What can hang from each mark:
B: K
E: K L V
T: P
V: D E
C: R
L: A R S
G: B T
K: E
D: J K
P: C T
R: L

Known rows, with every way that one mark hangs from another:
E(K L): [  9  10  34  51  16  26  19  -4   5 -11   1  43  10  -9  -9 -25 -28 -31
  -4  25  -9   6  10 -36 -14 -29 -61 -27 -31 -15  18  -7]
D(K): [  6 -13   3  -8   2  16  -7  26  -7 -24   3  15  24  28   5   4  16 -30
  16  -3  13 -21 -35 -18   9  23 -20 -24 -20  -6  10 -57]
L(R S): [-19  -8  17 -13  -6  23   6 -22  41 -35   1 -25  -7 -16  -7 -14  10  37
  36 -12  23  -5 -22 -50 -30  27  23   2 -49 -11   2 -35]
K(E): [-10 -22  15 -15 -17   4   4   2 -22  -8 -23  -8  21  12  -1 -22   8  -8
  16 -12 -16   3 -12   6   9  17  -5  -1 -34   5  18 -30]
E(K): [  3  11  24  48  12  26   4 -11  -5 -20   2  30  15  -2   1 -16  -5 -17
  16   6   6  15 -15 -37  -6   1 -42 -16 -42   3  34  -5]
L(A R S): [-23  -9  12 -44   7  21  26  -1  58 -63  -1 -26  -5  -4   0  -2   6  56
  24 -15  32  -5 -20 -57 -33  22  63   8 -60   5  -9 -37]
D(J K): [ 27 -18  18 -11  -5   1 -18  49 -18 -31  -6  14  26  24   3  10  32 -42
 -12  -7  -1 -17 -34 -18  11  63  11 -27 -10 -18  25 -41]
B(K(E(V))): [-15   7  11  20  14   9  -3 -10 -19 -26 -30   4  14   6  10 -23  10 -22
   6 -19  -4  16 -12   5  12  17 -39   1 -38  -9  48 -31]
E(K L(A S)): [ -2  12  36  16  27  30  30   4  39 -32  -3  32   8 -12  -1 -16 -25  -7
   1  21  -2   9   9 -57 -31 -26 -29 -12 -43 -16  18   2]
B(K(E)): [-15   4  15  13   2   2 -16  -9  -9 -21 -40  -9  24   2  11 -16  14 -19
   4 -25 -16  18  -8   7   5  16 -29   0 -41  -5  41 -29]
V(E): [-21  -4  13  19  10  13  16   8 -20 -13   8  26   0  -4 -14  34  10 -21
  -5  -2   4 -24 -10 -18  36  12 -12   1  -9  10 -11 -20]
B(K(E(V(D)))): [-25  11   9  23  15   8  -7 -10 -20 -28 -32  -8   8  13  15 -27  14 -29
   5 -16 -12  14  -8  11   8  19 -42  -5 -41  -8  55 -28]
K(E(L)): [ -5 -23  22 -14 -14   4  15   7 -15  -3 -22   3  17   6  -8 -28  -9 -18
   3   0 -26  -3   5   8   2  -4 -19 -10 -27  -8   7 -33]
K(E(L V(D))): [-18 -13  14   2   4  10  27   5 -32 -12 -10   3  -5  21  -3 -43  -7 -32
   5  13 -20 -10   5  12   9   1 -39 -14 -27 -13  24 -30]
E(L(A)): [ -4  -8  25  -4  16  15  30  11  15 -20  -4  28   9   9  -9  -7 -22 -23
 -20  18   1 -15   1 -22  -9 -18   3 -18 -24   6 -24 -40]
C(R): [  8 -21  15  10   4   2  22   3   2   7 -40  29  12  20  -3 -16   0  -8
  -4  12   7  21 -17  -9  -1  41  16 -14 -27   7 -12 -21]
D(J K(E(L(S)))): [ 25 -28  22 -38 -15  -5  -9  57 -13 -28 -22   0  27  17   2  -3  27 -34
  -8  -9 -26 -13 -14  -7   5  53   4 -21 -12 -38  33 -33]
G(B(K(E)) T): [ -4   4   9  58 -15  31   9   6  17 -37 -39   8  30  67  -5   0  17 -34
 -30 -42 -12  -5 -45  -2 -19  53  -3   1  -4   1 -16 -22]
P(C(R(L(S))) T): [  2  18  -8  16 -26  10  11  -5  18  54   1  53   4 -23  -6 -38  27  15
  29  25  48  40 -30 -40 -38   4 -16 -20 -26   7  -2 -19]
V(D E(L(R))): [-46   2  10  25  11  10  20  14  -6 -26   5 -10 -27   8  -9  12   2 -27
 -16  12 -23 -38  22  -7  14  -4 -24 -24 -23  -3  -9 -21]
T(P(C(R))): [ 16  15   3  15 -16   7  -2 -27  -7  18  -8  37  22 -23 -24 -14 -33  40
  21  23   7  -6 -13 -20 -30  30 -10   5 -28  12  -1 -22]
B(K(E(L V))): [-11   7  16  21  16  10   3  -7 -14 -22 -31  11  11   3   5 -27  -1 -30
  -3 -10 -12  12  -1   5   8   2 -48  -5 -33 -18  41 -32]
P(T): [ -4   4  -2  27   5  13   0   3  -8  14  12  45  28   9 -12 -14  17 -34
  34   8  20   3 -35 -14 -15   2 -25 -22  -4   5  -5 -38]
K(E(L V)): [ -4 -18  18  -3   2  13  32   4 -30  -9  -8  21   2  11 -10 -38 -13 -23
   6   9  -9  -6  -1   4  13  -3 -33  -8 -21 -14  16 -34]
T(P): [  3  11   5  13   7  12 -12 -24 -14  -6  -4  26  32  -8 -21  -2 -32  10
  18  12   0 -21 -16 -10 -19  28 -13   8 -21   4   1 -34]
G(B(K(E))): [-11  12  18  37   2  13   1 -12  10 -27 -38   8  12  54   0 -15  13 -28
 -12 -40 -10   5 -26  -8   2  36 -22 -23 -19  -5   7 -39]
K(E(L(A S) V)): [-13 -16  19 -27  10  15  40  10  -7 -24 -11  13   1   9  -5 -32  -9  -6
   9   7  -5  -3  -1 -10   2  -1 -12   3 -29 -14  16 -28]
E(L): [ -1  -7  29  17   6  17  16  -4   4   0  -3  28   9   0 -15 -15 -19 -35
 -13  21  -5 -16   1 -17  -7 -14 -26 -21 -15  -5 -16 -38]
L(A): [-12  -9  14 -16  16  15  21  11  10 -36  -4  13  15  20   2   5   0  -2
  -5   0  18  -6 -22 -24  -2  10  34  -5 -38  28 -12 -38]
B(K(E(L(R)))): [-12   1  16  10   0   3  -5  -6   3 -26 -39 -10  16  -4   4 -23   1 -11
  -2 -21 -19  13   5   4  -3   2 -29  -8 -43 -16  31 -35]

Rows:
[  6  16 -12  22 -28   9  11  -1   7  54   2  59   5 -17  -8 -39  24  10
  23  26  47  40 -29 -32 -31   1 -18 -25 -25  13  -6 -24]  P(C(R(L)) T)
[-35   7   8 -34  11  25   7  -4  39 -17 -14   0  -5  -1  21 -13  25   3
 -19   3  50  25 -22 -49 -16  14  34  11 -58   3   5 -38]  R(L(A S))
[-17  -9  15  17   8  14  29  12  -4 -20  11  25 -12 -12 -25  25  -9 -10
 -13   4   0 -30   9 -23  25  -9 -14  -9 -12  -6 -26 -27]  V(E(L(R)))
[ -9   7  24  44  20  20  28  12 -11 -16  10  47  -4 -15 -17  23 -14 -26
 -13  14  -8 -15  13 -31  25 -21 -50 -11 -13  -9   1   1]  V(E(K L))
[ -7 -18  14 -18   9  12  42  14 -23 -23  -8  21   3  17  -7 -31 -15 -14
   0   8  -5  -6   0   1  12  -6 -14  -5 -27  -6  11 -35]  K(E(L(A) V))
[ 26 -29  15 -33 -18  -7 -15  57 -29 -31 -20  -1  31  26   6   1  35 -32
  -5 -18 -19 -10 -26  -1  16  64  12 -21 -16 -23  37 -37]  D(J K(E))
[-38  17  18  53  24  16  18  16 -13 -21   5  12 -18   6  -1  11  -2 -45
 -15  22 -31 -23  26 -16  14 -16 -60 -26 -24  -6  19   7]  V(D E(K L))
[ 13  17   2  61 -28  39  12 -11  15 -14  -3  34  28  44 -30   4 -15   3
 -15 -12   5 -32 -50 -24 -42  54   2   7   5  15 -42 -21]  G(B T(P(C)))
[-17   8  25  20  28  22  36  18  12 -30   7  39  -4 -17 -11  30 -10 -10
  -9  11  -5 -13  13 -45  13 -19 -29   1 -21 -10   2   6]  V(E(K L(A S)))
[-12   6  20  30  27  19  37  23  -3 -30   9  47  -2  -9 -14  28 -15 -18
 -19  12  -5 -15  14 -34  23 -24 -31  -8 -20  -1  -3  -1]  V(E(K L(A)))
[-51   4  14  16  12  12  19  10   9 -27   3 -19 -29   0  -7  13   7 -19
  -7  12 -22 -38  20 -18   4   1 -21 -15 -25 -11  -3 -14]  V(D E(L(R S)))
[ -7 -22   9 -22   4  12  45  14 -14 -36  -6  10  -6  13 -10 -36 -18   8
   5   2   0  -6   1  -4   7  -5  -2  -8 -37  -9   7 -41]  K(E(L(A R) V))
[  9  19  -4  -2 -12   9   2 -21   4  12 -11  35  16 -21 -15 -15 -29  47
   5  24  22   5 -11 -26 -31  27   6   8 -40  15  -3 -25]  T(P(C(R(L(A)))))
[ 10  13  19  59  33  40  48  -9  -5 -40  27  55 -25  -8 -17 -44 -37  -8
   9  29  24   0   3 -47  -7 -26 -64 -29 -38 -27  25 -19]  E(K L(R) V)
[ 11  19  -2  10 -16   9  -4 -27  -3  22 -10  36  16 -25 -18 -19 -28  40
   9  25  19   5 -12 -24 -29  28  -8   6 -36  10   1 -25]  T(P(C(R(L))))
[  5  16 -14  11 -22   8  18   5  13  44   1  58   6 -13  -5 -35  22  16
  19  25  50  40 -28 -34 -32  -1  -4 -24 -29  19  -9 -25]  P(C(R(L(A))) T)
[  5 -20  -3 -21   0  14   6  33 -29 -30   0  13  18  34   6 -12  15 -25
  25  -8   6 -15 -30  -3  22  24 -30 -17 -23 -15  29 -55]  D(K(E(V)))
[-25  -2   7   9   9  -2  -7  52 -30 -35   0  -9  -7  29   7  35  40 -52
 -20   0 -26 -39  -4  -3  32  50 -10 -25  -9  -8  24 -17]  V(D(J K) E)
[-20  -9  12   1  15  13  39  22   4 -34   9  25 -12  -7 -21  31 -11   0
 -20   3   4 -30  10 -27  24 -12   6  -7 -18   2 -31 -28]  V(E(L(A R)))
[ 10  10   1  58 -12  38  12  -5  13 -26 -13  33  35  59 -27   9 -15 -14
 -21 -17  -2 -33 -51 -14 -36  63   7   8  10   8 -44 -24]  G(B T(P))
[  7  13  16  38  42  38  62   6   7 -59  26  55 -24   0 -12 -35 -40   5
   1  27  29   1   5 -52  -8 -30 -36 -24 -46 -16  18 -19]  E(K L(A R) V)
[-11 -12  13  -9  -8  -5 -15  42 -20 -27 -20 -27   9  40  15 -17  29 -51
 -11   3 -38 -20  -4  11  -2  45 -10 -35 -25 -16  37 -31]  V(D(J K(E(L))))
[  1   9  32  30   9  30  22 -12  39 -31   3  17  -5 -26 -10 -30 -24  10
  16  15   1   7  10 -59 -37 -21 -40 -19 -48 -31  20  -6]  E(K L(R S))
[-47   1   7  10  19   8  30  25   2 -39   4 -10 -27  15  -6  18   0 -17
 -22  11 -19 -39  23 -10  14  -6  -4 -22 -29   5 -14 -21]  V(D E(L(A R)))
[ 11   5   0  38 -28  33   0  -8  -3  -5   4  25  37  -6 -25   5 -16  11
   2  12   6 -25 -37 -16 -42  35   2  26 -13  21 -20 -15]  G(T(P(C)))
[-40   1  -4  12  13   9  -1  36 -22 -30   6  -8  -8  32   8  31  29 -45
  -2   2 -16 -41  -5  -3  31  21 -32 -23 -17   0  14 -28]  V(D(K) E)
[-10  25  23  73  42  35  37  -6 -19 -25  19  47 -24  12  -1 -46 -26 -50
  -1  43   0  -5  10 -30  -7 -24 -88 -34 -31 -21  43  -5]  E(K L V(D))
[-27  -9   1  -7  -4   6 -13  24 -16 -26 -14 -31   9  45  19 -18  26 -39
  15  -1 -23 -20 -13  10   0  27 -25 -30 -37  -1  33 -42]  V(D(K(E)))
[  6  24   0  71  -3  34  -2 -10  20 -35 -30  27  39  54 -18  10 -10 -18
 -27 -28  -7 -20 -46  -9 -37  62  -9  11   4   0 -23 -22]  G(B(K) T(P))
[-10 -10  10  -8   4   9  16  -3  26  15 -48  20  -1   8  12 -27  17   0
 -16  13  31  43 -17 -28 -11  43  24  -3 -43  -6  -2 -21]  C(R(L(S)))
